Each row comes from the steps of one path. Every step used is in the known rows, and no mark comes twice. Write the path behind each row, first mark first.
Known rows
penu -> sotume -> posuk: -18.4  -24.6  29.2  22.3  -8.5  -23.7  22.1  10.2  7.0  16.8  26.9  30.8  -21.8  -10.0  -24.8  -15.6  -12.5  11.9  -21.8  -16.4  3.6
posuk -> sotume -> penu -> lizabes -> madeg: -19.2  -13.9  19.3  39.2  -22.1  -5.8  44.2  -7.3  -0.3  6.8  -0.4  4.7  8.7  -27.0  15.9  -3.7  -8.2  -10.4  -29.7  -2.8  26.2
fila -> sumu -> madeg -> sotume -> posuk: -1.7  -31.0  39.1  13.5  -22.7  -17.8  8.7  13.0  14.9  13.1  16.7  23.3  -23.6  12.1  -13.1  -12.9  -14.5  13.5  -19.2  -19.8  10.3
sumu -> madeg -> sotume: -2.3  -13.9  32.8  31.5  -20.1  -21.8  14.9  10.8  19.1  -10.7  23.9  29.9  -31.5  27.7  -12.3  4.0  -20.9  -8.1  0.0  -19.1  26.3
penu -> sotume -> posuk -> lizabes -> madeg: -15.6  -18.6  6.5  23.8  -18.3  -8.2  21.6  -17.0  3.8  28.7  17.5  -0.2  4.8  -28.7  -16.7  -23.9  -13.7  3.1  -22.2  0.8  10.7
penu -> sotume: -17.4  -13.7  22.3  36.6  -18.9  -29.6  39.9  10.4  5.2  1.0  37.1  23.9  -29.6  -5.9  -17.3  2.6  -8.0  -16.5  -10.5  -14.5  14.1
sotume -> penu -> lizabes -> madeg -> sumu: -12.3  -18.9  -1.8  50.7  -20.9  -2.2  16.3  -2.1  19.2  2.0  -11.3  26.6  -10.0  0.5  19.3  18.5  -15.0  -19.7  -20.9  -11.2  46.2
madeg -> sotume -> posuk -> lizabes: -25.8  -28.3  1.5  9.0  -9.4  -32.1  -8.8  -8.1  28.6  27.8  16.3  35.1  1.6  -8.6  -2.6  -12.1  -14.4  18.4  -9.9  8.5  3.7
penu -> sotume -> posuk -> lizabes -> madeg -> sumu -> fila: 4.7  -28.3  11.1  35.9  -13.8  -19.8  10.0  9.3  20.7  21.3  5.4  23.8  -16.9  5.3  -22.2  3.7  -16.7  4.7  -11.8  -8.7  21.1
fila -> sumu: -5.1  -27.5  19.8  25.0  -52.1  -22.7  39.7  1.4  7.4  15.0  15.8  0.4  -10.8  -15.7  14.5  -4.7  -0.3  -23.0  -15.5  -8.6  -0.8
penu -> sotume -> posuk -> lizabes -> madeg -> sumu: -17.7  -18.2  -4.0  34.1  -11.1  -17.9  4.6  -6.4  25.6  15.6  5.2  20.9  -13.0  -0.5  1.7  1.5  -15.3  -3.7  -15.5  -5.9  34.2
posuk -> lizabes -> penu: -13.5  0.2  11.5  13.7  -30.9  -29.8  18.3  -26.4  15.9  13.0  11.4  -1.3  1.5  -19.4  11.0  -3.3  -11.6  -10.9  -3.8  -7.6  2.8
lizabes -> madeg: -7.8  -5.8  17.4  45.2  -31.1  0.5  38.4  -14.8  2.7  5.3  1.8  -6.1  3.2  -11.5  -3.6  -17.3  -17.8  -19.8  -7.9  -14.2  13.1
fila -> sumu -> madeg -> sotume -> penu: -3.5  -30.5  32.2  17.1  -40.3  -6.8  25.8  15.7  18.0  3.2  -0.4  23.1  -21.8  4.2  -4.1  7.4  -7.2  0.2  -19.7  -18.8  27.3
madeg -> sumu: -16.1  -15.4  5.2  40.9  -19.6  -27.3  7.0  2.9  32.6  -3.3  -1.4  38.5  -22.1  16.4  17.5  15.4  -16.6  -16.7  -2.1  -15.4  26.6
sotume -> penu: -19.4  -25.6  19.8  23.2  -32.5  -6.0  29.7  1.2  17.0  9.9  -11.0  28.9  -3.1  -18.3  1.1  -3.3  -10.4  0.9  -18.7  -13.9  11.1
madeg -> sotume -> penu: -21.3  -20.7  17.1  25.8  -22.9  -14.1  18.6  9.7  27.6  -0.3  -11.0  38.4  -7.0  6.2  0.1  7.9  -10.7  -0.7  -6.9  -16.1  25.4
sotume -> penu -> lizabes -> posuk: 3.6  -25.8  35.3  29.4  -27.5  -14.3  27.3  -8.3  -2.7  5.9  8.5  24.4  11.5  -20.0  8.9  -5.8  -6.2  0.0  -3.9  -5.7  13.3
sotume -> penu -> lizabes: -17.7  -32.5  10.3  36.6  -24.8  -10.0  27.7  2.3  5.1  11.3  11.0  38.1  -5.4  -24.6  10.4  12.7  -8.1  -9.5  -31.4  -0.4  19.5

Which path is each row?
-19.5  -15.1  48.8  9.7  -22.7  -29.2  38.0  -0.6  15.1  0.7  -13.3  18.4  13.5  -19.1  20.6  -14.6  -1.9  17.3  -4.9  -12.5  8.3 : lizabes -> posuk -> sotume -> penu
-15.7  -31.3  12.9  6.1  -12.8  -25.5  -8.3  -5.9  23.7  26.2  23.5  32.5  -8.5  -4.2  -12.5  -13.8  -17.6  22.4  -15.9  4.8  7.1 : sumu -> madeg -> sotume -> posuk -> lizabes
-20.5  -18.9  6.3  24.8  -25.1  -4.8  16.9  -3.8  24.9  10.4  -14.3  20.2  5.3  -7.1  -0.1  0.3  -10.9  -0.7  -11.0  -6.7  30.5 : posuk -> lizabes -> madeg -> sotume -> penu
-13.5  -7.7  15.9  5.9  -22.9  -27.3  9.0  -24.1  16.0  23.4  5.7  2.9  4.0  -22.1  4.4  -13.8  -12.1  7.2  -11.5  -9.5  -2.7 : sotume -> posuk -> lizabes -> penu
-15.3  -1.6  15.6  19.9  -21.3  -37.7  32.8  -7.6  8.8  7.6  35.3  5.6  -21.2  -16.0  -10.0  5.5  -5.6  -15.2  -8.4  -10.8  13.8 : posuk -> lizabes -> penu -> sotume
-29.0  -26.1  21.6  28.0  -15.8  -27.5  35.0  5.2  9.9  5.6  9.9  34.5  -2.0  -25.1  26.2  11.3  -3.2  -2.0  -32.1  3.1  19.2 : posuk -> sotume -> penu -> lizabes
-7.0  -25.2  37.7  18.4  -10.1  -16.8  1.9  10.3  18.2  7.8  14.8  36.1  -22.7  17.6  -19.8  -13.7  -21.6  18.9  -13.9  -20.9  12.6 : sumu -> madeg -> sotume -> posuk
5.5  -19.9  34.8  36.6  -24.6  -24.4  26.6  -10.6  -6.4  1.9  23.3  20.0  8.1  -11.9  9.4  -8.9  -9.7  -8.8  3.5  -4.0  7.8 : penu -> lizabes -> posuk
4.5  -29.6  9.1  34.7  -18.0  -16.1  3.8  2.4  24.7  23.6  -8.1  22.1  -6.2  5.0  -13.3  -0.3  -21.0  6.9  -9.0  -6.5  14.7 : sotume -> posuk -> lizabes -> madeg -> sumu -> fila
17.2  -32.4  46.2  23.7  -38.1  -14.1  27.2  3.3  -3.9  3.5  15.4  14.9  -3.0  -6.5  7.7  0.1  -3.8  -1.4  -8.6  -9.2  23.7 : fila -> sumu -> madeg -> sotume -> penu -> lizabes -> posuk
12.6  -29.9  41.9  21.1  -54.2  -9.8  38.3  5.3  -1.0  10.5  29.7  -1.7  -31.2  -7.0  -3.9  -8.3  -10.8  -11.9  -25.3  -15.2  5.6 : fila -> sumu -> madeg
-0.8  -13.5  26.6  -0.9  -32.8  -27.0  8.3  -13.7  15.4  21.1  15.7  -5.9  -11.2  -8.5  4.0  -8.4  -9.7  5.3  -14.5  -12.8  7.4 : fila -> sumu -> madeg -> sotume -> posuk -> lizabes -> penu
-11.2  3.7  29.3  30.5  -21.7  -32.9  42.7  0.3  4.5  -4.6  31.4  5.8  -29.2  -6.0  -13.1  7.0  -7.1  -22.2  -6.2  -26.0  15.6 : lizabes -> penu -> sotume
-17.7  -6.6  1.7  35.9  -18.2  -19.5  12.2  -10.9  22.7  5.0  9.8  12.7  2.8  7.6  -1.1  -2.9  -15.3  -14.9  5.1  -1.4  27.1 : posuk -> lizabes -> madeg -> sotume
-25.5  -31.4  6.3  8.6  -10.5  -30.8  7.3  -5.9  14.6  32.9  31.6  28.2  -7.1  -27.3  -14.4  -13.6  -9.3  16.9  -22.2  7.3  -1.0 : penu -> sotume -> posuk -> lizabes
-15.8  -1.7  55.6  16.7  -15.2  -51.8  38.5  -6.6  11.6  -7.0  10.7  8.4  11.6  -7.3  25.7  -21.2  -3.8  7.4  10.7  -9.5  -0.6 : lizabes -> posuk -> sotume
-16.9  -18.4  -5.2  32.5  -16.1  -12.3  -1.5  -13.0  29.2  17.6  -6.9  19.6  -2.0  -1.0  10.6  -3.2  -18.3  -2.4  -13.6  -4.5  28.3 : sotume -> posuk -> lizabes -> madeg -> sumu
-19.8  -29.6  8.5  37.4  -17.5  -15.3  19.4  9.2  14.4  2.6  10.5  46.3  -9.5  -5.4  9.7  21.0  -8.8  -10.4  -22.5  -2.4  31.2 : madeg -> sotume -> penu -> lizabes
-10.5  -19.5  10.1  45.9  -28.8  9.2  38.7  -9.8  -3.7  11.5  -0.4  7.9  6.4  -26.2  4.1  -2.0  -12.7  -16.5  -28.8  -6.0  26.9 : sotume -> penu -> lizabes -> madeg
-14.4  -20.3  19.3  34.5  -4.4  -12.0  7.8  1.5  12.0  12.1  6.8  26.3  -1.7  5.5  -7.4  -10.9  -17.4  5.1  -15.9  -12.1  20.7 : penu -> lizabes -> madeg -> sotume -> posuk
2.0  -23.2  34.6  31.9  -22.7  -20.2  20.6  -3.2  3.1  -0.9  7.4  30.4  7.8  -5.0  8.2  0.3  -7.5  -0.4  2.8  -7.8  22.4 : madeg -> sotume -> penu -> lizabes -> posuk
9.0  -20.3  15.9  50.3  -24.8  -13.3  19.3  7.8  21.2  5.9  -8.1  19.5  -14.1  15.9  -10.2  8.0  -21.0  -12.5  -1.2  -18.3  21.8 : lizabes -> madeg -> sumu -> fila
